Each row was made from one small tree. Brackets hold a mark, then the marks that hang from it, in alphabetical order. Every link used is in the known rows. Write each row's tree.
Known rows
[seki [pive [bobe motir]]]: 1.57,0.33,-0.33,0.25,6.30,1.25,2.91,-0.86,-1.67,-0.62,2.10,-0.46,-0.14,4.10,3.57,-0.79,1.91,-2.31,-3.47,0.69,1.45,1.36,0.74,0.79,-1.41,-1.06,-1.47,-0.33,2.14
[pive bobe riti [seki funek]]: -0.35,3.23,0.97,0.55,8.75,-2.36,1.71,-2.25,2.82,-1.62,0.85,-1.64,-0.19,3.20,1.56,0.58,1.23,0.01,-3.44,0.44,0.57,0.06,0.37,3.79,-0.51,1.96,-2.82,-3.63,2.57
[gepo [funek [seki [pive riti]]]]: 0.33,2.33,-0.64,0.68,8.10,-0.41,3.05,-4.24,-0.22,-0.64,-1.05,-1.12,-0.29,2.17,3.16,-2.66,0.59,-0.69,-4.91,0.12,1.06,0.63,1.14,1.13,-0.01,-2.04,-3.45,0.05,1.53
[pini [riti [bofe [gepo funek]]]]: 2.49,-1.32,-0.62,-1.06,7.24,-2.70,1.07,-2.42,0.36,-1.70,1.99,0.21,-0.51,1.97,1.51,-1.29,0.91,-0.63,-5.04,0.57,0.91,-2.02,3.65,-0.14,0.78,1.93,-0.89,-0.88,2.18
[gepo [funek [seki [pive [riti pini]]]]]: 0.74,2.46,-1.34,-0.13,7.94,-0.54,3.54,-3.28,0.16,-1.15,-0.42,-1.61,-0.77,1.52,3.78,-2.42,-0.33,-0.25,-5.08,0.45,1.24,0.90,1.86,1.76,-0.73,-1.10,-2.63,-0.38,1.27
[zogi [seki [pive bobe]]]: 1.20,0.22,0.42,0.97,7.69,-2.09,2.87,-1.54,-0.89,0.36,1.96,0.42,-0.32,2.84,4.56,-2.58,0.92,-0.80,-3.19,1.91,2.92,0.29,0.72,-0.21,-0.60,-0.68,-1.38,-0.63,2.63
[funek seki]: -0.22,0.00,-0.43,-0.14,6.69,-0.08,4.17,-2.86,-1.10,-0.76,1.43,0.10,-1.05,2.74,3.40,-4.47,1.59,-0.17,-3.98,0.10,1.25,-0.66,1.93,-0.08,1.01,-0.74,-1.93,1.10,2.10
[riti [bofe [gepo [funek seki]] mulem]]: 4.27,-0.45,-1.58,0.33,6.73,-1.51,0.48,-5.19,0.36,-2.04,1.58,0.17,0.43,0.79,1.30,-1.47,0.69,0.61,-6.42,0.16,-0.18,-1.37,3.27,-0.69,0.87,2.75,-3.43,-0.75,1.90
[bofe [gepo [funek [seki pive zogi]]] mulem [riti pini]]: 5.13,-0.65,-2.17,1.50,7.78,0.43,0.41,-5.20,1.44,-4.83,-0.75,1.06,0.66,0.52,2.30,-1.46,-2.25,-1.12,-6.59,-1.08,2.31,3.29,3.83,-0.28,-0.48,1.89,-5.92,0.53,2.31
[motir bobe]: 1.18,0.47,-0.88,-0.65,6.74,-0.11,1.61,-2.08,-0.89,-1.99,2.18,0.24,-1.96,2.44,3.06,-3.21,3.75,-2.38,-2.48,1.41,1.09,-0.47,2.26,0.82,1.05,-0.41,0.60,-1.65,1.26
[rizilit motir]: 0.65,0.03,0.18,-1.27,6.01,1.42,2.06,-0.82,-0.57,-1.19,2.43,0.68,-1.15,1.50,1.81,-3.59,0.94,-0.89,-2.23,0.36,1.95,-1.54,1.61,-0.91,-0.88,-0.07,-1.27,-0.38,1.71
[funek gepo [seki zogi]]: -1.58,0.12,-0.31,1.97,6.59,-0.51,4.98,-4.15,-0.35,-2.06,1.20,-0.08,-0.20,2.72,4.07,-5.16,0.76,0.07,-6.09,0.18,1.26,1.16,1.67,-1.36,0.87,-1.20,-2.63,3.27,2.09
[bofe [gepo [funek [seki zogi]]] mulem riti]: 4.31,-1.12,-1.23,1.62,7.60,-0.01,-0.58,-6.07,1.75,-3.97,-0.43,1.78,1.09,0.70,0.70,-1.91,-0.73,-0.40,-6.32,-1.47,1.32,1.93,3.43,-0.84,1.00,1.89,-6.73,0.69,3.02
[pini [riti bofe]]: 2.03,-1.69,-0.48,-2.23,6.88,-1.51,3.19,-0.92,-0.56,-1.01,3.07,0.28,-1.58,2.40,1.93,-2.52,1.62,-0.57,-3.53,0.16,1.04,-2.57,3.00,-0.12,1.38,0.77,0.50,-0.78,1.94
[funek gepo [seki [pive bobe [riti bofe pini]] zogi]]: 0.94,2.13,-1.13,2.06,7.48,-1.44,4.92,-3.65,1.27,-1.67,1.44,-1.49,-0.07,2.60,3.48,-2.42,-0.81,0.36,-5.94,1.37,0.49,1.62,1.76,1.03,-1.03,0.43,-1.27,0.34,1.63
[motir rizilit]: 0.98,0.22,0.22,0.35,6.22,-0.09,2.57,-1.17,-0.55,-3.61,2.80,1.15,-1.65,1.96,3.81,-3.22,2.65,-2.03,-2.05,0.41,1.17,0.83,1.17,0.77,1.70,-1.35,-0.37,-1.32,1.47
[gepo [funek [seki [pive bobe riti] zogi]]]: 1.39,2.67,-0.30,2.00,8.35,-0.57,2.99,-4.20,1.30,-0.97,-0.67,-1.29,0.40,2.43,3.40,-1.47,0.55,-0.66,-5.63,0.71,0.83,1.77,1.14,1.55,-1.04,-1.20,-2.78,-0.15,1.34
[gepo [funek [seki [pive [riti bofe]]]]]: 1.93,2.16,-1.52,0.63,7.85,-0.74,2.96,-4.20,0.16,-0.47,-0.07,-1.04,-0.30,1.76,2.73,-2.22,0.60,-0.19,-5.03,0.35,0.30,-0.34,1.12,0.89,0.20,-1.10,-2.34,-0.72,1.02
[bofe [gepo funek] mulem [riti pini]]: 4.61,-1.04,-1.18,-1.00,6.96,-0.25,-1.23,-3.83,1.94,-4.13,0.96,0.76,-0.13,-0.33,0.65,-0.90,-0.83,0.41,-5.43,-1.07,1.53,1.78,3.96,0.40,0.51,3.43,-5.46,-1.66,3.02
[funek gepo [seki pive]]: -2.03,0.86,-0.50,1.76,7.00,-0.47,4.72,-4.34,-2.43,-1.39,0.02,-0.41,-0.39,3.41,4.63,-5.21,0.56,-0.80,-5.10,0.22,1.66,1.15,1.57,-0.77,0.94,-2.71,-3.15,3.35,1.93
[zogi [seki funek [pive [bobe motir] [riti bofe pini]]]]: 3.73,1.09,-2.19,0.60,7.81,-2.34,2.49,0.41,1.01,-0.05,2.57,-1.50,0.29,2.60,3.64,1.18,-0.91,-1.52,-4.40,2.20,1.81,1.21,0.90,1.12,-2.64,1.69,-0.95,-2.17,2.06
[pini riti]: 0.09,-1.41,0.50,-2.02,7.28,-1.17,3.28,-0.87,-1.00,-1.18,1.86,0.27,-1.44,2.84,2.55,-3.20,1.53,-1.08,-3.29,-0.19,2.10,-1.29,3.03,0.33,1.03,-0.52,-0.91,0.09,2.55
[zogi [seki [funek gepo] [pive riti]]]: -0.79,1.45,-0.15,2.29,8.99,-2.84,2.67,-2.27,0.27,-0.93,-0.60,-0.82,0.42,2.65,4.39,-2.58,-0.61,-1.38,-4.63,0.99,3.19,2.49,0.31,-0.71,-0.30,-1.29,-3.66,0.61,2.42
[riti [bofe [gepo [funek [seki pive zogi]]] mulem] pini]: 5.78,-0.09,-2.78,1.06,7.13,-0.37,1.96,-3.95,1.07,-3.69,1.26,-0.19,0.37,0.24,3.30,-0.72,-1.22,-0.56,-7.30,0.40,1.24,1.13,3.54,-0.79,-1.22,3.00,-2.25,-0.53,0.90

Which tree is each row?
-0.14,1.47,-0.65,2.06,8.11,-2.96,2.17,-1.62,-0.04,0.07,0.89,-1.27,1.20,3.67,3.70,-0.39,-0.49,-1.64,-5.11,1.80,2.13,2.37,0.47,0.44,-1.71,-0.90,-3.67,0.30,3.07 => [zogi [seki [funek gepo] [pive [bobe motir] riti]]]
0.63,2.38,-1.31,1.11,7.85,-2.01,3.70,-2.07,3.86,-4.05,1.74,-1.51,-0.45,1.52,2.49,-0.41,-0.99,0.46,-5.87,0.24,0.85,1.08,0.68,1.25,-0.80,3.04,-1.41,-2.42,1.38 => [pive [riti bofe pini] [seki [funek gepo] zogi]]
4.59,0.69,-1.76,-0.03,7.58,-1.36,1.38,-3.79,3.34,-2.92,1.21,-0.56,0.11,0.11,0.66,-0.37,-1.11,0.99,-6.61,0.35,0.09,0.18,3.24,0.82,-0.98,3.95,-3.03,-2.66,2.06 => [pive [riti [bofe [gepo [funek [seki zogi]]] mulem] pini]]
2.32,0.93,-1.13,1.97,7.91,0.68,4.54,-3.04,0.86,-1.78,0.13,0.17,-0.15,2.93,3.07,-2.87,0.18,-1.60,-4.35,0.03,1.45,0.96,0.58,-0.50,-0.47,-0.66,-1.53,-0.14,1.27 => [funek [seki [pive [riti bofe]] zogi]]
0.56,1.51,-1.09,0.96,7.39,-0.01,3.42,-4.12,-1.43,-0.98,-0.38,-0.78,-0.33,2.13,4.53,-3.33,1.04,-1.00,-5.15,0.13,1.49,0.64,1.49,0.13,0.25,-2.30,-2.75,1.42,0.99 => [gepo [funek [seki pive]]]
2.38,-1.39,-0.57,-0.56,6.78,0.25,0.79,-1.61,1.89,-3.73,1.78,1.39,-0.96,1.78,1.58,-2.45,-0.40,-0.45,-3.34,-0.50,2.33,1.67,2.81,0.05,0.42,3.15,-2.86,-1.27,3.21 => [bofe gepo [riti pini]]
4.21,-1.73,-1.52,-0.03,7.67,-2.38,1.42,-4.41,0.47,-2.49,1.29,0.66,0.50,1.39,1.38,-1.29,-0.35,-0.74,-6.85,0.02,0.85,-1.46,4.59,-0.72,0.52,2.05,-2.68,0.40,2.20 => [pini [riti [bofe [gepo [funek [seki zogi]]] mulem]]]
-0.75,1.30,-0.33,2.42,7.95,-0.02,3.20,-2.37,-0.85,-2.78,-0.64,-1.53,0.01,3.06,5.51,-2.88,0.96,-2.48,-5.13,-0.23,2.61,3.83,0.87,-0.88,0.42,-1.63,-2.68,2.36,0.63 => [seki [funek gepo] pive]
-0.59,0.55,-0.54,2.56,8.21,-2.50,3.08,-2.17,-1.10,-1.22,0.16,-0.54,0.33,2.56,5.89,-3.32,-0.12,-1.66,-5.00,1.08,3.58,2.43,0.73,-1.82,0.09,-1.61,-2.81,2.22,1.80 => [zogi [seki [funek gepo] pive]]
5.53,0.28,-1.46,2.42,7.48,-1.07,0.79,-5.28,1.06,-2.53,1.06,-0.04,1.29,1.41,2.35,-0.20,0.30,-0.63,-6.97,0.71,0.22,0.74,2.78,-0.38,-0.61,2.40,-2.93,-0.58,1.39 => [riti [bofe [gepo [funek [seki [pive bobe] zogi]]] mulem]]
3.22,2.00,0.07,1.01,8.63,-3.29,-0.64,-3.85,3.65,-2.71,1.39,-0.88,0.87,2.25,-0.40,2.45,0.34,0.39,-4.79,0.51,-0.40,-0.82,1.73,2.97,-0.55,5.21,-3.77,-4.93,2.86 => [pive bobe [riti [bofe gepo mulem]] [seki funek]]
4.54,-1.31,-1.73,0.93,8.18,-1.75,1.81,-4.47,-0.34,-2.91,0.24,0.61,0.73,1.86,2.27,-1.13,-0.77,-1.89,-6.74,-0.04,1.42,-0.35,4.24,-0.85,-0.08,0.96,-2.91,0.82,1.82 => [pini [riti [bofe [gepo [funek [seki pive zogi]]] mulem]]]
5.23,-0.49,-1.80,-1.22,6.36,-1.17,0.43,-2.86,1.52,-3.06,2.89,-0.49,-0.56,-0.44,1.80,-0.40,0.20,0.92,-6.22,0.52,0.37,-0.46,3.69,-0.05,-0.17,4.48,-1.81,-2.51,1.49 => [riti [bofe [gepo funek] mulem] pini]
-0.81,1.37,-0.05,3.18,7.31,-0.66,4.79,-4.45,-0.86,-1.67,0.49,-0.61,0.32,3.57,4.96,-3.89,0.57,-0.78,-5.94,0.90,1.50,2.37,1.48,-0.23,-0.15,-1.77,-2.43,3.16,1.79 => [funek gepo [seki [pive bobe] zogi]]
2.75,2.21,-1.23,1.75,7.19,-2.84,-0.21,-1.72,2.40,-3.68,3.05,-0.05,0.73,3.68,0.48,3.37,0.65,-2.24,-3.78,1.46,-0.96,-0.08,0.70,3.77,-1.15,3.28,-2.09,-4.85,2.89 => [pive [bobe [motir rizilit]] [riti [bofe gepo]] [seki funek]]
1.54,-0.36,-0.61,0.66,6.68,-1.27,2.90,-0.74,-1.78,0.62,2.72,0.43,0.25,3.43,4.17,-1.49,0.65,-1.61,-3.50,1.85,2.55,0.29,0.62,-0.36,-1.54,-1.08,-1.85,-0.35,3.08 => [zogi [seki [pive [bobe motir]]]]
3.89,1.91,0.07,2.61,8.31,-0.75,1.01,-3.17,3.39,-2.18,0.44,-0.71,0.79,2.44,2.03,0.64,0.62,-1.26,-5.20,1.08,0.87,2.26,0.57,0.77,-1.71,1.84,-1.51,-2.85,1.43 => [seki [pive bobe [riti [bofe [gepo funek]]]] zogi]
4.25,-2.03,-0.71,-1.12,6.77,0.33,-0.38,-2.72,1.59,-4.30,1.54,1.54,-0.48,0.70,0.45,-1.68,-0.74,-0.12,-4.14,-1.21,2.14,1.68,3.90,-0.06,0.67,3.86,-4.83,-1.61,3.50 => [bofe gepo mulem [riti pini]]
2.32,1.86,-0.80,1.88,8.99,1.26,3.73,-0.17,2.66,-3.83,-0.95,-1.64,-0.20,2.40,4.89,-0.78,-0.62,-3.12,-4.63,-0.30,3.37,5.21,0.66,0.36,-2.07,0.39,-1.29,-0.90,0.21 => [seki funek [pive [riti pini]] zogi]
1.06,0.24,-0.77,2.27,7.56,1.41,5.09,-2.89,-0.81,-2.25,-0.11,0.51,-0.14,3.27,5.10,-4.06,0.63,-2.25,-4.59,-0.06,2.65,1.99,1.01,-1.19,-0.35,-1.93,-1.87,2.07,1.09 => [funek [seki pive zogi]]
4.47,2.09,-0.60,1.75,8.08,-0.85,1.67,-2.23,3.76,-2.72,1.10,-1.28,0.25,1.77,2.63,0.98,-0.40,-0.76,-5.52,1.56,1.10,2.54,1.41,1.44,-2.51,2.88,-0.68,-3.31,1.19 => [seki [pive bobe [riti [bofe [gepo funek]] pini]] zogi]
1.41,1.04,0.58,1.58,8.20,1.67,3.54,-1.53,1.60,-2.56,-0.49,0.12,-0.23,3.09,3.23,-2.31,0.72,-2.35,-3.49,-0.41,2.70,3.07,-0.26,-0.31,-0.90,-1.12,-2.01,-1.20,1.45 => [seki [pive riti] zogi]
3.53,0.32,-1.72,2.75,7.29,-0.47,2.22,-4.27,0.81,-2.66,0.59,0.28,0.63,2.04,3.53,-1.83,0.28,-1.47,-6.24,0.58,1.29,0.76,1.70,-1.51,-0.42,1.07,-1.59,0.38,0.95 => [riti [bofe [gepo [funek [seki pive zogi]]]]]
4.19,-0.55,-1.27,0.01,8.00,-3.12,0.94,-4.67,-0.84,-1.40,1.04,-0.27,0.50,2.20,1.75,-0.29,-0.07,-0.92,-6.12,0.78,0.44,-1.57,4.84,0.97,0.09,1.59,-2.69,-0.21,2.30 => [pini [riti [bofe [gepo [funek [seki [pive bobe]]]] mulem]]]
2.25,2.54,-1.48,2.46,7.24,-0.29,2.60,-3.33,0.21,-2.43,0.66,-0.42,0.60,2.77,3.52,-0.21,0.55,-2.75,-5.19,1.03,0.15,2.37,0.93,2.25,-1.38,-2.48,-2.55,-0.41,1.54 => [gepo [funek [seki [pive [bobe [motir rizilit]] riti] zogi]]]
3.37,1.19,-0.36,0.98,7.97,-1.83,0.19,-4.83,3.85,-3.69,0.83,0.60,0.82,0.96,-0.51,0.80,-0.15,0.52,-5.79,-0.35,0.23,-0.88,0.98,0.81,-0.39,3.62,-4.28,-4.27,2.79 => [pive [riti [bofe [gepo funek] mulem]] [seki zogi]]
